(in the rows, 128 means zero)
Known rows, with every way that one mark hangs from another
[vupar [tasuf zefon]]: 128 96 121 131 186 137 118 123 129 148 130 114 137 111 123 119 140 119
 120 129 130 127 127 113 132 101 134 126 114 125 139 132 115 136 137
[zefon mafod [tasuf [zadel [fikek sumig]]]]: 98 110 94 146 108 140 168 122 129 96 110 99 165 67 131 141 168 110 66
 130 149 153 136 114 96 125 145 121 101 161 157 121 153 165 236
[vupar fikek [mafod [zefon tasuf]]]: 103 144 135 111 121 136 117 123 142 142 119 106 167 80 129 118 130 133
 94 104 139 142 134 118 141 135 170 107 121 116 130 193 109 140 154
[zefon mafod [tasuf [zadel fikek]]]: 95 117 114 138 109 141 155 132 124 105 91 97 164 96 117 149 175 114 72
 113 154 150 135 120 109 122 154 133 106 144 166 113 151 164 211
[kefe vupar]: 133 131 118 128 137 103 127 134 134 123 126 141 132 141 125 156 137 124
 130 119 134 128 130 118 122 116 108 121 111 129 128 138 138 139 143
[navufu [vupar mafod]]: 138 148 140 125 135 130 137 109 126 173 136 111 166 105 144 127 129 130
 123 123 107 133 122 120 115 115 151 122 107 125 126 158 140 118 105
[zefon mafod [tasuf zadel]]: 91 117 140 142 116 151 149 147 127 102 101 114 165 116 104 149 167 126
 88 112 143 137 129 105 99 115 155 131 122 138 149 114 150 153 187
[fikek [sumig mafod] [zadel [tasuf zefon]]]: 123 133 97 135 108 127 139 108 105 125 144 136 126 83 151 133 168 129 92
 122 120 124 108 104 98 133 104 136 142 143 121 98 110 146 213
[vume [kefe [vupar fikek]] navufu]: 139 146 108 151 150 81 129 141 132 114 116 127 124 84 116 162 173 130
 153 108 145 132 109 158 138 133 138 140 110 149 131 189 169 152 178
[tasuf zadel]: 122 111 119 127 135 125 141 135 113 127 109 129 129 131 134 151 157 129
 128 143 137 122 121 114 117 120 131 130 128 136 116 104 132 138 143
[vupar [fikek sumig zadel]]: 132 125 81 138 129 119 132 124 113 110 165 122 98 93 128 118 164 118 116
 123 131 126 123 140 117 148 124 111 141 172 120 159 141 137 185
[navufu [vupar [mafod zefon] [tasuf zadel]]]: 118 114 128 116 157 128 159 119 126 196 120 102 169 103 163 124 138 129
 119 137 135 121 133 102 112 96 163 108 94 123 109 141 128 120 118
[vupar [fikek zadel] [mafod zefon] navufu]: 127 144 130 107 107 119 114 103 115 185 142 116 137 79 156 147 163 124
 96 100 110 123 140 106 123 148 169 92 136 135 110 181 115 130 152
[vume navufu]: 129 138 130 145 127 123 148 137 128 125 111 125 138 108 113 148 146 127
 131 130 132 130 114 133 134 121 143 142 120 124 128 143 149 127 148
[mafod [zefon [tasuf [zadel fikek]]]]: 97 105 112 116 121 133 149 133 111 113 84 109 136 80 150 141 156 119 98
 146 167 153 143 115 114 127 155 124 114 128 132 107 129 151 185
[vupar fikek mafod navufu tasuf]: 131 125 126 106 149 137 120 110 147 208 129 99 180 87 140 112 151 128 91
 86 87 123 115 122 145 107 156 79 122 123 144 201 114 144 123
[sumig mafod]: 130 144 123 132 102 127 140 136 129 134 130 127 135 126 132 126 147 143
 125 126 123 128 113 123 120 134 111 134 137 115 112 108 109 128 124
[mafod [zefon [tasuf [zadel [fikek sumig]]]]]: 102 95 86 127 122 133 157 123 114 102 102 102 133 51 165 133 155 113 94
 165 165 152 144 113 106 133 142 121 107 141 126 107 127 153 213
[tasuf [zadel [fikek sumig]] [zefon mafod]]: 113 93 89 149 160 123 137 83 117 117 115 106 143 65 148 168 180 103 86
 148 160 143 150 97 96 122 142 131 97 164 145 104 129 166 230
[vume [kefe vupar]]: 137 135 119 140 137 94 117 133 131 126 125 138 120 114 144 154 143 137
 156 123 137 129 126 132 117 130 109 131 106 133 123 149 152 143 150
[kefe [vupar fikek mafod tasuf]]: 131 141 100 112 173 109 128 131 164 171 132 113 180 120 120 127 148 132
 102 89 120 125 120 127 144 95 129 95 95 126 135 210 127 153 154
[kefe [vupar [fikek zadel] navufu]]: 139 126 108 123 124 96 120 127 112 141 139 139 120 107 130 151 188 112
 115 88 105 129 121 120 109 128 127 108 134 149 128 161 150 146 172
[vupar navufu]: 134 117 142 119 109 136 123 114 118 156 125 131 134 108 148 134 143 124
 121 119 101 132 120 111 122 127 134 117 137 128 133 125 124 136 120
[zadel tasuf]: 120 142 126 121 119 133 138 122 120 127 114 131 133 128 136 122 115 128
 101 110 122 128 125 141 140 121 138 125 124 127 136 127 124 137 143
[sumig fikek mafod]: 131 157 130 111 92 105 128 142 127 148 121 128 131 109 107 126 156 153
 121 134 118 125 115 125 124 142 100 118 146 126 128 117 105 120 131
[vume kefe]: 130 129 130 138 128 122 116 129 122 131 131 124 115 111 147 130 135 144
 155 126 130 129 127 144 123 144 127 138 125 140 121 139 148 135 134
[vupar mafod navufu [tasuf zefon]]: 131 105 143 112 169 145 104 94 133 218 126 107 185 80 154 134 155 134 98
 106 87 125 125 82 125 95 145 101 114 113 145 171 102 141 129
[vume [kefe [vupar mafod]] navufu]: 139 156 126 147 133 92 128 126 142 151 107 123 178 95 131 185 152 143
 139 106 126 131 115 123 112 125 138 136 92 125 120 198 166 150 173
[mafod [zefon [tasuf zadel]]]: 97 111 131 122 119 138 144 144 118 111 91 119 137 106 136 138 149 126
 117 142 151 139 130 105 112 119 146 131 130 125 122 108 125 140 161
[zadel [fikek [sumig [mafod zefon]]] tasuf]: 121 148 91 120 98 117 163 101 128 134 122 118 131 67 191 121 129 125 83
 141 147 138 134 127 123 142 126 117 112 128 118 96 92 139 198
[navufu [vupar fikek]]: 132 138 127 127 155 112 138 118 115 136 139 116 120 105 128 104 143 113
 132 121 133 138 117 155 138 127 150 120 121 150 137 152 148 125 107
[sumig fikek]: 139 134 131 120 118 114 117 128 119 138 119 126 132 112 110 128 136 135
 124 136 124 126 123 129 128 139 119 111 139 136 142 144 124 120 129

Rows
98 126 110 118 95 128 163 139 115 124 82 106 136 87 153 136 177 132 98
 145 165 155 124 104 103 132 136 135 121 118 120 86 109 147 183 | [sumig [mafod [zefon [tasuf [zadel fikek]]]]]
116 139 99 128 88 127 157 127 136 113 126 104 140 52 163 116 147 128 90
 144 151 157 136 106 108 144 124 124 114 123 126 113 101 143 197 | [zadel [fikek [sumig [mafod [zefon tasuf]]]]]
127 117 111 114 192 132 102 109 142 187 124 99 173 95 127 117 154 131
 100 105 125 132 126 110 144 105 148 103 110 125 139 191 103 147 146 | [vupar fikek mafod [tasuf zefon]]
134 138 146 114 117 104 120 106 140 187 123 134 175 95 177 178 134 133
 115 109 108 122 140 72 115 118 133 92 96 102 112 164 112 134 138 | [kefe [vupar [mafod zefon] navufu]]
109 132 134 145 123 138 118 107 110 118 130 137 135 115 127 151 159 118
 75 95 131 120 143 109 112 125 151 137 122 152 149 120 141 143 219 | [fikek [zadel [tasuf [zefon mafod]]]]
130 134 109 121 160 115 137 134 160 175 128 112 186 130 128 136 130 138
 104 96 112 117 130 103 129 91 116 103 89 112 129 190 132 141 148 | [kefe [vupar mafod tasuf]]
130 142 84 131 108 120 156 117 130 127 138 108 131 74 159 124 155 128
 105 143 135 144 121 129 116 145 100 124 119 138 120 113 112 145 176 | [zadel [fikek [sumig mafod]]]
117 124 76 130 114 110 169 113 112 132 119 116 117 72 181 139 169 129
 108 168 163 138 140 101 99 145 116 124 115 135 96 82 101 145 196 | [tasuf [zadel [fikek [sumig [mafod zefon]]]]]
134 153 118 121 76 104 131 153 107 143 139 132 116 111 100 134 182 151
 114 127 114 117 121 119 107 151 96 123 156 137 119 123 125 115 150 | [sumig [fikek zadel] mafod]
143 111 86 124 150 110 138 118 143 151 148 122 143 81 145 119 162 111
 111 100 104 127 117 130 129 106 109 80 112 152 141 180 131 160 162 | [kefe [vupar [fikek sumig] navufu tasuf]]
127 102 75 129 147 114 150 102 104 132 113 111 123 66 165 152 197 124
 104 161 153 143 123 97 91 131 109 134 121 144 117 76 96 163 205 | [tasuf [zadel [fikek [sumig mafod]]] zefon]
124 104 113 121 162 132 167 136 116 155 121 111 138 121 137 105 160 117
 133 141 126 129 112 124 114 93 138 119 111 147 125 115 149 132 117 | [navufu [vupar [tasuf zadel]]]
108 102 130 147 159 132 121 104 118 123 108 127 139 116 123 174 178 124
 107 135 151 123 141 95 105 114 153 139 115 143 137 96 128 149 183 | [tasuf zadel [zefon mafod]]
130 126 118 124 173 126 148 131 129 162 147 102 135 114 124 78 146 111
 126 114 125 134 114 161 143 108 149 107 116 150 143 170 144 123 107 | [navufu [vupar fikek tasuf]]
120 128 88 132 128 120 152 128 152 146 157 104 124 83 143 91 140 132 115
 129 139 122 125 127 133 136 117 98 120 128 106 147 93 134 163 | [vupar [fikek [sumig [mafod zefon]]] tasuf]
132 133 104 154 174 89 137 144 148 131 116 114 143 89 111 139 170 129
 149 105 141 125 112 162 148 120 132 127 99 145 134 207 175 158 176 | [vume [kefe [vupar fikek tasuf]] navufu]
111 123 112 153 120 136 129 102 116 104 154 129 133 84 141 151 152 112
 70 106 129 119 143 117 103 124 139 128 119 169 140 123 132 147 236 | [fikek sumig [zadel [tasuf [zefon mafod]]]]
112 98 111 138 165 122 128 96 111 136 97 114 142 97 143 177 183 113 87
 137 164 136 154 104 112 121 154 132 96 153 147 95 130 155 205 | [tasuf [zadel fikek] [zefon mafod]]
105 129 142 140 143 135 117 99 125 118 118 130 152 115 135 148 130 114
 87 101 133 126 139 111 128 116 154 133 109 136 159 116 118 142 185 | [zadel [tasuf [zefon mafod]]]
119 121 115 126 137 132 121 111 98 131 125 141 115 114 134 138 153 118
 93 119 127 124 127 118 120 123 137 136 133 141 135 116 124 143 186 | [fikek [zadel [tasuf zefon]]]
122 151 93 122 131 97 135 133 114 115 129 142 118 133 120 133 169 116 89
 89 128 119 118 142 131 124 124 116 123 157 138 160 149 154 202 | [kefe [vupar [fikek [zadel tasuf]]]]
129 87 75 132 175 119 137 91 100 123 107 112 122 61 166 146 181 110 106
 170 161 145 133 100 103 120 126 127 109 159 128 94 115 158 203 | [tasuf [zadel [fikek sumig]] zefon]
128 157 134 116 144 114 129 98 129 176 140 109 142 81 157 117 127 128
 122 122 138 135 134 124 133 132 178 106 103 131 118 176 118 111 112 | [navufu [vupar fikek [mafod zefon]]]
109 127 121 135 147 133 119 88 126 129 102 114 139 91 149 151 146 105 61
 109 149 142 149 128 131 120 168 129 99 142 173 121 123 153 211 | [zadel fikek [tasuf [zefon mafod]]]
121 135 93 135 105 131 151 121 110 109 149 132 118 100 149 120 138 120
 90 116 118 121 119 132 112 132 122 126 130 158 125 130 141 139 197 | [fikek sumig [zadel tasuf]]
111 153 146 115 73 122 129 148 129 129 110 119 142 79 107 126 151 148
 107 134 134 136 123 106 120 145 111 115 151 107 128 128 97 117 144 | [sumig fikek [mafod [zefon tasuf]]]
136 144 129 110 130 100 112 97 138 180 125 128 168 80 165 165 148 127
 113 97 118 125 132 93 127 127 148 85 106 114 120 194 109 139 145 | [kefe [vupar fikek [mafod zefon] navufu]]
128 101 71 134 138 120 158 114 111 128 116 107 128 86 159 140 168 111
 102 164 152 142 127 122 105 130 125 122 111 156 128 102 132 156 192 | [tasuf [zadel [fikek sumig]]]
111 156 144 111 131 135 128 113 128 153 124 99 163 66 140 111 136 125
 107 108 134 152 127 122 124 127 180 108 112 128 137 190 129 126 130 | [navufu [vupar fikek [mafod [zefon tasuf]]]]
119 140 152 108 105 128 120 119 142 164 107 119 193 79 154 162 141 137
 98 97 109 143 135 69 106 114 144 99 102 98 132 178 119 144 152 | [kefe [vupar [mafod [zefon tasuf]] navufu]]
126 132 119 115 127 114 108 115 87 140 120 138 122 91 113 137 164 130 93
 129 124 122 127 119 122 131 127 124 147 153 149 129 125 133 186 | [sumig [fikek [zadel [tasuf zefon]]]]
132 140 121 114 166 132 142 119 144 193 140 89 177 96 133 95 137 123 110
 106 111 129 116 144 142 104 162 95 104 133 138 200 134 128 107 | [navufu [vupar fikek mafod tasuf]]
112 154 99 133 71 127 157 124 118 118 149 135 112 94 170 124 145 137 96
 125 129 122 127 115 102 151 115 120 134 137 98 101 110 128 201 | [fikek [sumig [mafod zefon]] [zadel tasuf]]
133 112 122 116 147 132 125 123 132 173 135 110 142 97 131 99 154 114
 107 98 102 128 116 136 147 113 146 91 137 137 144 172 123 145 121 | [vupar fikek navufu tasuf]
131 96 114 129 150 104 138 139 116 167 108 124 140 110 160 156 186 137
 139 114 112 125 111 111 108 103 120 112 112 141 127 140 156 162 153 | [vume [kefe [vupar navufu [tasuf zadel]]]]
